Known rows, with every step that occurs
bozu, pofel, guran: [  4 -11   1  -4  -7   7  -5   5  12  25  -1  -7   0  -3  -3  -5   2   4
   5  -1   2   3  -2  -2  12 -15  -1 -10  -4  -4   3   1  10  -1]
disifub, guran, fomis, bozu, pofel, zipuniz, budum: [  2 -16   0  13   2   7   4  14  14   4   0  -8  -1   4  -7  15   2   7
   8   1 -12  12   4 -11   7  28   2 -11   0 -13  -3  -6   4  -5]
zipuniz, budum, lotuf, pofel, gifiv: [  5   1  -1  12   0   8   5   6  14   9  10  -9 -13   1  -3   3   7   6
  10 -11   8  -4   3 -11   0 -20   2 -13  -7  -1   4  -6   3  -7]
disifub, guran, fomis, bozu, pofel: [  1 -10   2   2   7   4   5  14   8   4   1  -7  -3   0  -8   8   0   7
   8  -5 -11  13  -3  -8  10  12  -1 -13  -7 -12   2  -5   5   0]
pofel, fomis, bozu: [ -1  -2  -3   3   2   4   2   9  10   1   0  -4   6   0  -4   2   0  11
   9  -4 -15   2   1  -8   9 -21  -6 -11   4   1   1  -4   9  -1]
lotuf, manul: [  2  -1   1  -7   2   5  -4  10  -7  -4   4  -6  -5  -2  -7 -10  -1   4
   7  -8  -4   3  -2  -2   9  11  -1  -7  -5   6   6  -1  10  -1]
manul, zipuniz: [ 2 -4  0 -1  5  4 -5  5  3 -5  5 -1  6  1 -7  9 -3  4  8 -2 -3 -5  4 -3
  3 -1 -3 -3  0  7  1  1  7  4]
guran, pofel: [  3   4   0  -4   2   3  -4   5  -1  22   4  -9  -3  -3  -6  -3  -1   7
   8  -3   1   0  -1  -2  14  -2  -3  -8 -11   0   4  -2   8  -2]
fomis, bozu, pofel, manul: [  0  -9  -1   5  -6   9   2   7   3   7   0 -10   9  -1  -2   3   1   8
   5 -11  -8   8   2 -11   3 -12  -1 -14  -1   2   5  -3  12  -4]
zipuniz, lotuf, pofel, guran, fomis, bozu: [ -5   4  -3  -6   7   6  11  14   5   2   0  -3  13   0  -1   3   3  10
   6  -8  -5   8   0 -11  11 -23  -4 -17  -8 -17   0  -6  14  -2]
fomis, bozu, lotuf, zipuniz, budum: [  0  -1  -5  10   3   5   7   9  -9  -9  -2  -4  -5   2  -9  10   0   5
   7  -4  -4   8   6  -9   5  12   5 -14   4   3   1  -5   9  -6]
manul, zipuniz, budum, lotuf, disifub: [  0  -1   5  14  -1   5   2   6   4  -2   9   2 -15   0 -10  15   2   2
  12  -5   7  -9  13  -7  -4   1   0 -11   2   0   4  -8   3   0]
pofel, disifub, guran, fomis: [  1  -9   0  -9   7   3   0  13   4   5   2 -13 -12  -1  -7  -3  -4   2
   8  -1   5   4  -6  -6  -1  22  -7  -5  -5  -7  -2  -4   5   4]
pofel, guran, lotuf, manul, zipuniz: [  0  -8   6 -17   0   8  -8   8   6   8   7  -2  -7   1  -8  -5   0   2
   8  -4   2  -8  -2 -11  13 -17   3  -8  -1  -8   0  -1  11   6]
gifiv, guran, pofel: [  2   3   0  -6  -1   3  -6   6   5  31   4  -8  -3  -7  -6  -5  -1   7
   7   2  -4  -1  -4  -2   6 -26  -4 -16 -13  -1   3  -1  14   0]
lotuf, fomis: [  1  -7  -7  -4   5   2  -4   9   3   1   3  -8  -5  -3  -5  -7  -3   6
   6  -3   2   4   1   1   5  -3   1 -11  -1   0   2  -3   4   1]
budum, lotuf: [  1  -1   4   0   5   3   5   5  10   5   2  -8 -12  -3  -7   0   1   5
   9  -2   4  -4   2  -4   2 -12  -2  -9  -3   3   6  -3   6   1]
manul, budum, lotuf: [  5   1   6   3  -1   3   5  10   5   6   3  -9  -9   1  -7   9   1   9
  10   0  12  -7   8  -8   0 -23  -2  -8  -3   6   4  -5   6  -4]
zipuniz, budum: [ 5 -1 -2 11  1  3  0  8  5 -2  5 -5 -4 -2 -6  2  0  8  9 -4  0 -5  6  0
  5  8 -3 -1 -2  7  1 -2 10 -5]
zipuniz, budum, lotuf: [  3  -1   2  13   1   3   7   7  12   2   5  -7 -14  -3  -7   4   3   7
  11  -4   6  -7   7  -4   0  -3  -1  -6  -2   2   4  -5   7  -3]
disifub, guran, pofel: [  3   5   3 -10   7   2  -4   7   3  27   6  -9 -13  -1  -9   4   1   4
   8  -1   2   3  -4  -5  12  12  -4  -5 -13  -3   1  -2   7   0]
disifub, guran, fomis, bozu: [ -1  -1   1  -1  16   1   8  16   7  -8   1  -5  -4   2  -9   6  -1   9
  10  -3 -10   7  -2  -7   8   9  -4 -10  -8  -7  -1  -5   6   1]
manul, zipuniz, lotuf, fomis: [ -3 -10  -6  -9   5   5   0   9  -2  -5   7   1  11  -2  -5   8  -2   4
   6  -7   1   0   6  -3  -2  -6  -1  -6   5  -3  -2  -2   9   4]
gifiv, guran, pofel, fomis, bozu, lotuf: [ -1   1   1  -3  -6   5  -1   7   0  33   0  -9  -2  -7  -4   3   1   8
   7  -1 -14   8  -3 -17   6 -48  -3 -31  -3 -11  -1  -6  13  -1]
manul, zipuniz, budum: [ 4 -4 -2 12  1  4 -3  7  5 -8  8  0  3  2 -7 14 -1  6  9 -3 -1 -7  8 -3
  2  8 -2  0  2  6 -1  0  7  0]
pofel, budum: [  3  -3  -1  -1  -2   5  -1   8   6   6   2  -6  -1   0  -4  -6  -2   9
   6  -5   3  -3   5  -4   6 -23  -4  -4  -1   4   1  -1   8   2]
zipuniz, lotuf: [ 0  0  1 -7  4  4  6  7 -1  1  3 -2  8 -4 -5  0  1  5  7 -7 -2 -4  3  0
  2 -4 -7  1 -1  5  2 -2 17 -3]
zipuniz, lotuf, fomis, bozu: [ -6  -4  -6  -5   7   3  10  12   0  -4   2   0  10  -2  -4   1  -1  10
   6 -10  -8   6   4  -5   2  -8  -2 -12   2  -3   1  -7  14  -3]
lotuf, disifub, guran, fomis, bozu, pofel, zipuniz: [ -2 -13   3  -1   4   8   1  13   5   8  -3  -5  -6   2  -8   9   0   2
   8   1 -12  14   3 -11   8  23   1 -20  -1 -13   2 -10   2  -3]
budum, lotuf, fomis, bozu, pofel: [ -3 -12  -2   5  -2   6   6   8  11  11   1  -7  -8  -3  -5   3   1   8
   7  -8  -2  12   3  -9   2 -13   7 -25   0 -10   8  -8   2  -1]
manul, budum: [  7   1   1   2   0   3  -2  12  -2   2   3  -7   1   2  -6   7  -2  10
   8  -1   6  -6   6  -4   5 -11  -4  -3  -3  11   2  -3   8  -6]
fomis, bozu, pofel, disifub, guran: [ -2 -11   3  -4  -4   7   1   7   7  18   1  -8  -5   1  -6   8  -1   4
   6  -5  -7  10  -4 -13  -3  25  -3 -11  -2  -2   3  -4  10  -3]
gifiv, lotuf, disifub, guran, fomis, bozu, pofel: [ -1  -8   8  -1   1   5   5  15   5  11   0   0 -12  -1 -10   7   1   2
   8  -4 -14   3   0  -7   8  10   0 -25  -4 -13   6 -13  11  -2]
disifub, guran: [  3   0   3  -8   9   2  -1   8   7   6   4  -6 -11   0  -9   4   0   3
   8   0  -2   0  -1  -2   4  14  -5  -1  -5   4   1  -1   9   1]
pofel, disifub: [ 1 -6 -2 -5 -2  5 -3  6  2  7  1 -9 -3 -3 -4 -6 -5  4  6 -3  3 -3 -2 -4
 -2 11 -6 -5 -1  8  3 -2 10 -1]
budum, lotuf, fomis: [  0  -7  -3  -3   4   3   3   8   9   6   3 -10 -15  -5  -6  -5   0   5
   8  -3   8   2   3  -3   0 -14   3 -16   0  -5   5  -5   1   3]
zipuniz, budum, lotuf, pofel: [  2   7  -1  12   0   5   5   5   9   5   7  -9 -18  -2  -5   9   5   6
   9  -5   7  -1   6  -7   1  -2   4 -13  -5  -3   6  -6   5  -4]
manul, budum, lotuf, disifub, guran, fomis, bozu: [ -1   4  10   4   8   3  12  20   1  -2   4  -4 -20   5 -11  16   1   8
  13  -3   5   2   8 -16   1  -8  -2 -20  -8 -10   3 -14   0  -4]

Rows
[  3 -20   4  -1  -4  10   4  16   3   2   2  -3   7   1  -5 -12   1   7
   7 -16 -18   3  -7 -11  12 -15   3 -26  -6  -8   7  -7  12  -4] => guran, fomis, bozu, pofel, gifiv, lotuf, manul
[  0  -8   1   0  -5   7   1   7  13  19  -3  -3   7   0  -3   0   2   9
   5  -3  -8   6  -1  -8  13 -16   0 -15  -4  -4   3  -2  11  -3] => fomis, bozu, pofel, guran
[ 4 -8 -3  9  0  6 -2  7  9  1  1 -7  1  1 -5  4  0  6  7  3 -3 -4  8 -3
  4 16 -1 -2  4  7 -1 -3  9 -6] => pofel, zipuniz, budum
[  2  -4   4 -12   2   4  -2   6  17  19   1  -7 -11  -2  -6 -11   0   5
   8   0   5 -12  -1  -5  14 -27  -1  -5  -3  -7   0  -4  12   1] => pofel, guran, lotuf
[ -2 -12   0   2  -8   8   0   5   4  13  -2  -7   4  -2  -3   1  -4   6
   5  -7  -8   7  -2 -10   0  11  -2 -14   0   2   6  -5  11  -4] => fomis, bozu, pofel, disifub
[ -6 -17  -6  -6  -9   9   5   9  -1  13   1  -5  10  -4  -1   0  -2   6
   3 -13  -3  12   0 -10  -6   6  -1 -16   5  -7   3  -8  14  -5] => zipuniz, lotuf, fomis, bozu, pofel, disifub
[ -2   5  -6   2   1   6  -1   7   8   4   3  -7   2   1  -2   8   2  10
   8  -5 -14   7   0 -11   9 -21  -2 -18   0  -4   3  -5   7  -2] => lotuf, pofel, fomis, bozu
[  2   2  -2   9   1   5   6  12  16  10   5 -12 -16  -2  -3   1   6   7
   9  -2  13   2   3  -8   8 -21   2 -19  -8 -20   1  -6   2   0] => zipuniz, budum, lotuf, pofel, guran, fomis
[  1   3   0  13   0   7   1   4   9   0  10  -4 -11   1  -6  22   4   4
   9  -4   7  -3   9 -10  -2  -3   4 -12  -1  -3   4  -3   3   1] => manul, zipuniz, budum, lotuf, pofel
[ -3  -6   0  -4   9   3   6  15   6  -2   0  -9  -5   2  -7   2  -4   6
   9  -3  -6   7  -5 -11  -1  20  -7 -11  -5  -7  -2  -7   7   1] => pofel, disifub, guran, fomis, bozu
[  6   0   3  -4  -3   5  -5  15 -12  -4   5  -7  -2   2  -7   0  -1   8
   7  -6   4   0   3  -6   7   0  -1  -7  -5  10   4  -2   9  -6] => lotuf, manul, budum
[  0   0   4   2   5   4   7   6  -8  -3  -4  -4  -1  -2  -6   6  -3   6
   7  -6 -11   4   2 -11   5  -3   0 -16   0   4   3  -6  11  -5] => fomis, bozu, lotuf
[  6 -20  -1   2  -3   7  -3  11  13  16   4 -10   5  -6  -3 -13   1   6
   7  -6  -5   3  -6  -4   3 -42  -3 -19  -9  -7   1  -1   7   0] => bozu, pofel, gifiv, guran, fomis
[  1  -1  -1  -8  -4   6  -6   4  -2  28   3 -12  -4  -3  -4  -7  -4   5
   7  -4   6   0  -4  -6   5   8  -5  -9  -9   0   3  -3   9  -2] => guran, pofel, disifub
[  2 -15  -1  -2 -11   8  -6   4   2  19   1 -12  -2  -5  -3  -5  -3   2
   5  -5   3   3  -3  -4  -1  13  -2  -8   0   3   5  -2   9  -2] => bozu, pofel, disifub
[  1   0   5  -5  -2   4  -1   7   0   8   1   1 -10  -4  -8  -4  -1   1
   7  -2  -6 -13   4   2   5  -2  -3 -16  -1   6   8  -9  16  -2] => gifiv, lotuf, disifub
[ -3   3   2  -8   2   5   4   8  -8   2   4   1   0  -5  -6  -1   1   2
   8 -10   0  -4   6   0   1   1  -7  -5  -1   4   5  -7  15  -5] => zipuniz, lotuf, disifub
[ -1  -6   7  -6  12   6   3  16 -16 -16   3  -2  -7   4 -11  15  -2   1
   8  -9 -12  15  -2 -20   5  18   3 -20  -2 -11  -2  -5   3   5] => disifub, guran, fomis, bozu, lotuf, manul, zipuniz
[  0   3  -1 -12   2   6  -5   6   3  15   5 -13 -16   0  -5   6  -1   0
   5  -1   5   6  -5  -9  -4  25  -3  -8  -6  -1   3  -3   8   0] => lotuf, pofel, disifub, guran
[ -3  -3   5 -11  11   5   3  14  -6  -6   9   3  -2   0 -11  14   0  -2
  10  -7   1   0   5  -6   0  12  -7  -5  -2 -10  -2  -6   7   4] => manul, zipuniz, lotuf, disifub, guran, fomis
[ -3   7   2  -7   2   4  -2  10   3  29   6  -4 -13   1  -9   7   3   6
  11  -4  -9   7  -1 -14  13  -5  -6 -19  -6 -11   1 -10   5  -2] => lotuf, disifub, guran, pofel, fomis, bozu
[ -1   3  -2  -1  -3   6   1   8  13  10   1  -4   2   0  -2   8   2   8
   6  -2 -19  -2  -1  -9   8 -27  -1 -24   3  -4   5  -7  15  -1] => gifiv, lotuf, pofel, fomis, bozu
[ -7  -3   4  -7  10   8  10  17  -6 -13   8   1   8   4  -8  18   2   2
   8 -13  -5   5   7 -17  -6  -2  -8 -11   0 -12  -3  -9  11   3] => pofel, manul, zipuniz, lotuf, disifub, guran, fomis, bozu
[  3 -10   5 -14  -1   7  -5  10   9  13   8  -6 -10  -5  -7 -22   1   5
   8  -9  -5  -9  -8 -10   4 -41   0 -15  -7  -1   2  -3  16  -1] => pofel, gifiv, guran, lotuf, manul
[ -1  -2   3  -6  -5   9  -6   8 -16  14   4  -4   2   1  -6  11   0   4
   9 -11 -12  13  -1 -23  13 -13   2 -26   1 -10   0  -4   4   2] => guran, pofel, fomis, bozu, lotuf, manul, zipuniz
[  3   1   4  -4   0   6   3  16   4  12   7 -19 -23   2  -5  13   1   4
   9   0  20   5   0 -17  -7   1  -1 -16  -8 -13   2  -8   0   0] => manul, budum, lotuf, pofel, disifub, guran, fomis
[ -2  -8   5 -11   5   6   5  16 -17  -5  -1 -11 -15   0  -8  -2  -4   1
   7 -10  -6  17  -7 -20  -1  30  -1 -22  -3 -11   0  -8   7   0] => pofel, disifub, guran, fomis, bozu, lotuf, manul
[  4 -13  -2   1  -9   7  -8   5   9  19   2 -11   0  -5  -3  -1   2   5
   7  -4  -4   5  -1  -3  10 -17  -3  -9   4  -3   3   0   5   0] => bozu, pofel, fomis
[ -2 -18  -7   3  -5  11  -3   9   3   1   5  -7  12   2  -3  11  -1   7
   4 -12  -5  13   5 -14  -2 -15   5 -21   5  -6   1  -2   4   4] => lotuf, fomis, bozu, pofel, manul, zipuniz
[ -1 -17  -3  -1 -10   9   3  10   7  13   0  -9   5  -2  -2  -1   0   7
   2 -10  -9   5   2 -10   0 -21   5 -27   4  -6   6  -8  15  -2] => gifiv, lotuf, fomis, bozu, pofel, manul
[ -1 -12  -1 -19   3   4  -4   9  10  18   6 -14 -27  -3  -8  -7  -3   1
   7  -2  10  -1  -5  -9  -3  12   2  -8   1 -11  -2  -8   7   3] => pofel, disifub, guran, lotuf, fomis
[ -1 -14  -7   2  -6   9   0  10   3   7   2 -12   5  -1  -2  -2   0   8
   4 -12  -5  15   2 -11   2 -14   4 -21   2  -6   4  -5   7  -2] => lotuf, fomis, bozu, pofel, manul
[  4 -11  -1   0  -8   9  -4   5   2  12   2 -15   3  -3  -3  -3   2   3
   5  -9   2   5   1  -5   2 -10  -2  -8  -1   2   5   0  10  -2] => bozu, pofel, manul
[ -2 -13   7  -9  -4   8   1   6  13  24   2 -10 -16  -1  -7   4  -1   3
   7  -5  -4   1  -5 -16   1  15   1 -10  -1  -9   2  -8  12  -3] => fomis, bozu, pofel, disifub, guran, lotuf
[ -3  -5   0 -11  12   2   4  12  13   6   5  -6 -19   0 -10   2  -1   8
   8  -3  -5   2  -1 -11   7  -1   5 -13  -1 -12  -1 -10   7   1] => disifub, guran, lotuf, fomis, bozu
[  2 -13   3  -8  -6   7  -5   5   6  24   3 -12 -11  -2  -6   2  -1  -1
   5  -2   4   7  -5  -7  -3  27  -3  -5  -2  -1   3  -1   9  -1] => bozu, pofel, disifub, guran
[ -2  -4  -3  -5  -8   4  -1   9  14  40   6 -12 -16  -7  -5 -11   1   9
   5  -1  11   5   2 -11  -1 -63   3 -29  -7 -17   2  -5   5   6] => gifiv, guran, pofel, budum, lotuf, fomis
[  4  -8   0  -3   2   4  -2   8  13  13   5  -5   3  -3  -4 -11   0   7
   7  -3  -7  -7  -4  -4  -2 -42  -6 -12  -7   8   0   0  14  -1] => pofel, gifiv, guran
[  2 -20  -4  13 -12  11  -1   7  10   8  10 -13  -7  -1  -4  12   4   3
   7 -11  13   6  10 -13  -8 -15   7 -17   7 -11   2  -3   0   3] => bozu, pofel, manul, zipuniz, budum, lotuf, fomis
[  1  -7   6 -17   3   5  -2   6  11  18   5 -12 -23  -2  -9  -3  -2   1
   8  -1   7  -8  -5 -10  -1  14  -3   0  -2  -4  -1  -6  12   1] => pofel, disifub, guran, lotuf
[  2  -4  -3  -7   4   6  -2   6 -12  -1  -3  -9  -8  -1  -9   1  -1  -1
   5   0   4   6   0  -3   6   5   3 -11   3   4   3   0   6   1] => bozu, lotuf, zipuniz
[  0 -12   1   4 -10   7   5  14  14  25   1  -8  -4   2  -3   7   3  12
   6  -2   9   8   6 -17   5 -41   6 -27  -1 -13   3  -8   3  -4] => manul, budum, lotuf, fomis, bozu, pofel, guran
[  4  -8   9   1  -7   9   3  17  -1  16   7 -18 -21   0  -8  11   5   2
   9  -7  20   7   7 -16  -4 -16  -1 -19  -5 -14   4 -10  -1  -2] => bozu, pofel, manul, budum, lotuf, disifub, guran, fomis
[ -1   2   6   0   2   4   4   6   3   7   3  -4 -19  -4  -8  -2   1   1
  10  -5   6  -5   5  -4   1  -7  -2 -15  -3   2   9  -9   4  -1] => budum, lotuf, disifub
[ -3 -18  -7  -1  -8   8  -2   8   3  13   0  -9   0  -3  -2  -3  -5   7
   4  -8  -4  14  -2  -9  -2   9   3 -21   2  -5   5  -7   6  -2] => lotuf, fomis, bozu, pofel, disifub
[ -2   5   3  -2  -5   6  -2   6 -13  26   0  -6 -10  -3  -6   4   0   5
  10  -8  -8   8   2 -17  13 -19  -2 -29  -1 -10   3 -12   4  -5] => guran, pofel, fomis, bozu, lotuf, disifub
[ -3  -4  -7   0   7   2   3  11   4  -5   1  -3   1   0  -5  -2  -3  11
   7  -6  -9   7   2  -5   6  -4   2 -17  -1   0   3  -6   6  -1] => lotuf, fomis, bozu
[ -3   5  -2   4   0   6   6   6  14   9   3  -9  -7   0  -2  10   5   9
   9  -5  -6   6   1 -15   5 -32   0 -23   1  -9   6  -7   4   0] => budum, lotuf, pofel, fomis, bozu
[ -1 -16  -2   5  -4   8   2  11   3   4  -2 -10   5  -2  -3  -3  -5   7
   7  -8  -6  10  -3  -9   3   9  -2 -17  -3  -8   4  -6   6  -2] => guran, fomis, bozu, pofel, disifub
[  3   3   5 -12   5   6  -5   8   0  32  10  -4 -16   2  -9  -4   3   2
  10  -9   4  -1  -3 -10   9  -2  -5 -11 -16  -3   2  -7   3  -4] => lotuf, disifub, guran, pofel, gifiv
